Each row was made from one walk, in order. Every step used is in the known rows, and no mark comes twice. Write each row's walk.
Known rows
r-j-b-s: [-2.04,-2.59,-1.16,-0.83,1.65,-1.62,-3.17,2.85,0.96,1.09,-0.04,-1.05,3.66,-2.72,-1.67,2.61,0.15,-0.89,5.36,-3.68,-0.76]
g-s: [-1.76,-1.23,1.77,-0.66,-0.30,0.26,-2.35,1.60,0.11,-2.35,1.63,-2.12,3.84,-1.28,0.69,0.74,-0.74,-0.83,1.19,0.44,-0.40]
r-j-b: [-1.60,-1.41,-0.82,-0.44,0.89,-0.47,-1.28,1.66,1.37,0.73,0.29,-1.14,2.74,-2.08,-1.68,1.43,1.23,0.25,4.77,-1.67,0.40]
h-j-b-s: [-2.69,-1.40,-1.51,-0.19,-0.51,-1.28,-2.90,1.95,0.99,1.53,-0.18,-0.73,4.25,-2.26,-2.07,3.67,-0.04,-0.70,6.85,-2.11,-0.88]
j-r: [-1.64,-0.45,-0.47,0.49,0.75,1.68,1.00,2.31,-1.46,-2.95,1.47,-0.67,1.47,-3.11,0.26,0.52,0.38,-1.73,0.35,-0.16,0.69]
r-j-h: [-0.32,-0.27,0.27,0.12,1.65,0.29,1.04,1.51,2.51,-1.35,4.30,-1.77,4.99,-1.55,-2.55,-0.58,0.51,0.11,3.83,-4.47,1.40]
j-b-d-g-s: [-3.02,-1.00,0.15,-0.51,-0.76,-0.36,-2.99,3.97,0.46,-0.22,-2.73,-1.04,3.30,0.03,-0.36,2.30,-1.01,-2.74,3.31,-0.03,-1.89]
s-g-j: [-2.24,-1.88,-1.25,-1.18,0.38,0.14,-0.77,1.72,2.20,-2.17,1.60,0.01,1.86,-1.68,0.18,1.99,-0.06,-1.81,2.63,-1.12,0.89]
s-b: [-3.18,-2.71,-0.13,-0.96,1.18,-0.44,-2.65,2.04,0.31,-1.62,1.42,-1.35,2.78,-0.45,0.53,1.19,-0.01,-1.45,2.25,-0.05,0.79]
g-j: [-0.48,-0.57,-0.20,-0.14,0.59,-0.01,-1.02,0.65,1.46,-1.70,1.91,-0.62,2.93,-2.17,-0.44,0.71,0.12,0.36,2.17,-1.11,0.82]
b-d-g-j: [-0.78,0.09,-1.14,0.15,1.22,-0.50,-0.87,2.60,2.09,-1.50,-0.35,-0.17,2.11,-0.66,-1.18,0.48,-0.28,-1.17,2.29,-1.57,0.08]
r-j: [-0.66,-1.09,-0.06,-0.43,1.99,-0.41,-0.71,1.34,1.53,-1.29,2.33,-1.73,2.67,-1.98,-1.22,-0.24,1.16,0.46,2.71,-1.89,1.13]
d-g-j-r: [-2.04,0.24,-2.22,1.26,1.50,0.96,0.88,2.76,1.07,-3.03,0.00,0.14,2.42,-3.33,-0.45,1.57,0.17,-1.23,2.18,-1.75,-0.13]
g-d: [-0.67,0.13,1.78,-0.78,0.65,-0.16,0.86,1.99,-0.54,-1.60,-0.15,-1.32,3.64,0.77,-0.13,-0.04,0.22,-2.49,1.96,1.28,0.24]
j-b-s: [-2.26,-2.00,-0.84,-0.37,-0.02,-0.84,-3.04,2.73,-0.68,0.77,-0.46,-0.74,3.03,-1.47,-0.56,2.62,-0.41,-1.58,3.05,-0.69,-0.77]
h-j-g: [-3.20,0.34,-2.36,0.12,-0.58,1.35,0.48,0.82,1.06,-1.87,0.77,-0.94,2.31,-1.10,-1.19,2.08,1.34,-0.68,5.58,-0.13,0.33]
s-h: [-0.63,-1.20,0.65,0.12,1.02,-0.02,-0.11,2.79,0.91,-2.04,3.85,-1.30,3.31,0.55,-0.87,-0.54,-0.47,-0.27,1.11,-0.69,2.56]
s-b-d-g: [-3.41,-2.11,-0.95,-0.81,1.84,-1.01,-2.64,4.11,0.87,-1.47,-0.92,-0.89,2.07,1.13,-0.26,1.04,-0.27,-3.12,2.33,-0.65,-0.11]
b-d-g-s-h-j-r: [-2.67,-0.45,-0.36,0.53,1.06,0.56,0.35,5.15,1.91,-3.00,1.23,-0.77,5.11,-1.73,-1.82,2.35,-1.84,-3.32,5.45,-4.62,0.06]
h-j-b: [-2.35,-0.32,-1.09,0.33,-1.25,-0.18,-1.11,0.87,1.30,1.14,0.13,-0.85,3.33,-1.69,-2.25,2.38,1.03,0.38,6.17,-0.27,0.31]
h-j-g-s: [-4.13,-0.31,-0.96,-0.54,-1.13,1.43,-1.28,1.17,1.31,-2.50,0.52,-1.56,4.27,-1.73,-0.32,3.22,-0.16,-1.39,6.25,-0.71,-1.05]

Which walk is each row?
[-2.31,-1.34,0.74,-1.87,0.35,-0.04,1.23,3.02,0.20,-2.10,-0.56,-0.62,2.60,1.30,0.53,1.40,0.05,-4.77,2.46,1.35,0.24]  s-g-d
[-3.30,-0.23,-0.65,-0.24,-1.28,-0.84,-2.62,3.17,2.15,0.65,-2.52,-1.07,4.36,-0.75,-2.07,3.43,-0.55,-2.07,6.97,-1.31,-2.00]  h-j-b-d-g-s
[-3.03,-3.09,-0.90,-1.48,0.78,-0.59,-2.10,3.55,0.34,-1.78,1.19,-0.50,1.81,-0.76,0.63,2.30,-0.71,-3.65,1.52,-0.87,-0.11]  b-s-g
[-1.85,-0.72,-1.68,-0.21,1.32,-1.25,-1.25,3.65,2.04,0.97,-2.09,-0.60,2.11,-0.49,-2.42,1.08,1.05,-1.37,4.83,-2.27,-0.45]  r-j-b-d-g
[-1.84,0.19,-1.19,0.75,0.27,1.41,1.40,1.49,0.10,-2.03,1.90,-0.65,2.73,-3.84,-1.29,1.69,0.80,-0.91,4.12,-1.63,0.59]  h-j-r
[-1.89,-1.25,1.34,-0.25,-0.03,-0.40,-1.55,2.23,2.70,-1.85,3.87,-1.98,6.42,-0.94,-1.39,1.65,-1.47,-0.32,5.61,-2.82,1.29]  g-s-h-j
[-2.13,-0.29,-1.29,0.17,-0.27,-0.43,-1.18,3.71,0.33,0.57,-2.60,-0.37,1.31,0.69,-1.31,1.25,0.47,-2.04,2.60,0.69,-0.49]  j-b-d-g
[-4.91,-3.68,-0.85,-2.82,1.94,0.26,-3.61,3.65,1.25,-2.70,-0.44,-1.49,3.53,-1.66,0.55,3.47,-0.99,-4.35,6.57,-4.37,-1.21]  r-j-g-s-b-d
[-1.56,-1.63,-0.43,0.01,1.33,-1.36,-1.58,2.94,2.16,-0.75,3.86,-1.22,5.50,-0.83,-2.43,1.74,-1.23,-0.64,5.45,-4.14,1.42]  b-s-h-j
[-3.33,-3.52,1.47,-2.37,0.85,-0.34,-4.46,3.19,0.11,-2.03,0.63,-1.77,3.78,-0.74,1.21,2.05,-1.84,-3.73,3.03,-1.73,-0.77]  g-s-b-d
[-2.95,-1.34,-2.40,0.41,0.78,-1.81,-3.26,3.20,1.90,0.68,-2.13,0.11,3.98,-1.73,-1.23,3.59,-0.70,-1.15,4.87,-2.36,-1.61]  d-g-j-b-s
[-6.27,-2.45,-1.46,-1.43,-0.13,0.57,-3.34,1.88,1.60,-2.53,0.19,-1.57,4.89,-1.57,0.40,4.77,-0.72,-2.88,8.11,-1.93,-1.19]  h-j-g-s-b
[-1.52,0.23,-1.35,0.81,1.18,-0.71,-0.99,1.85,2.45,-1.70,0.28,-0.61,2.96,-1.00,-0.85,0.65,0.23,0.26,2.17,-0.60,0.19]  d-g-j
[-2.88,0.96,-1.06,-0.48,-0.26,0.88,1.88,1.61,0.64,-1.80,-1.26,-0.82,3.91,0.42,-1.11,2.38,1.04,-2.98,7.01,0.15,-0.42]  h-j-g-d
[-3.61,-1.96,-2.39,-0.21,2.57,0.16,-1.37,4.43,1.09,-2.70,-1.15,0.58,2.30,-2.72,-0.11,2.91,-1.04,-4.03,4.04,-3.99,-0.51]  s-b-d-g-j-r
[-1.50,-0.35,-0.92,-0.45,-1.15,-0.24,-1.30,1.65,1.04,1.32,-0.59,-0.54,2.60,-1.42,-2.43,2.15,0.60,-1.11,6.24,-1.26,0.07]  h-j-b-d
[-3.79,-0.96,-0.40,0.59,-0.58,-1.11,-2.01,3.71,3.52,-0.02,0.10,-1.33,6.50,0.02,-2.35,3.44,-1.13,-0.69,7.80,-2.31,-0.05]  d-g-s-h-j-b
[-2.80,-1.83,-2.13,-0.73,0.79,1.59,1.07,2.73,0.82,-3.49,1.10,0.89,1.31,-4.09,0.63,2.96,-0.29,-3.45,2.46,-2.40,0.60]  s-g-j-r
[-2.60,0.36,-0.34,-0.76,0.26,1.30,1.63,2.45,-1.09,-2.64,-1.53,-0.88,2.74,1.08,0.55,1.39,0.59,-3.76,3.31,1.60,-0.36]  j-g-d
[-0.40,0.88,-0.89,0.75,0.80,0.15,0.73,2.86,3.06,-1.55,1.45,-0.35,4.42,-0.22,-2.39,0.23,-0.81,-1.58,3.46,-4.14,0.29]  b-d-g-j-h
[-2.13,-1.65,0.75,-0.76,-0.92,-0.46,-2.23,3.37,2.07,0.22,1.04,-1.00,5.65,-0.82,-2.09,3.10,-1.80,-1.81,7.54,-3.64,0.33]  g-s-h-j-b-d
[-0.82,-0.99,-0.94,-0.70,-0.36,-0.03,-1.74,1.78,0.84,0.57,-0.88,0.27,2.21,-2.16,-1.21,2.11,-0.18,-1.17,4.15,-1.86,-0.04]  g-j-b-d
[-2.75,-0.49,0.75,0.16,0.26,-0.31,-2.29,2.82,1.11,-2.30,-0.04,-2.00,3.81,-0.10,0.34,0.89,-0.68,-1.23,1.31,0.79,-1.14]  d-g-s
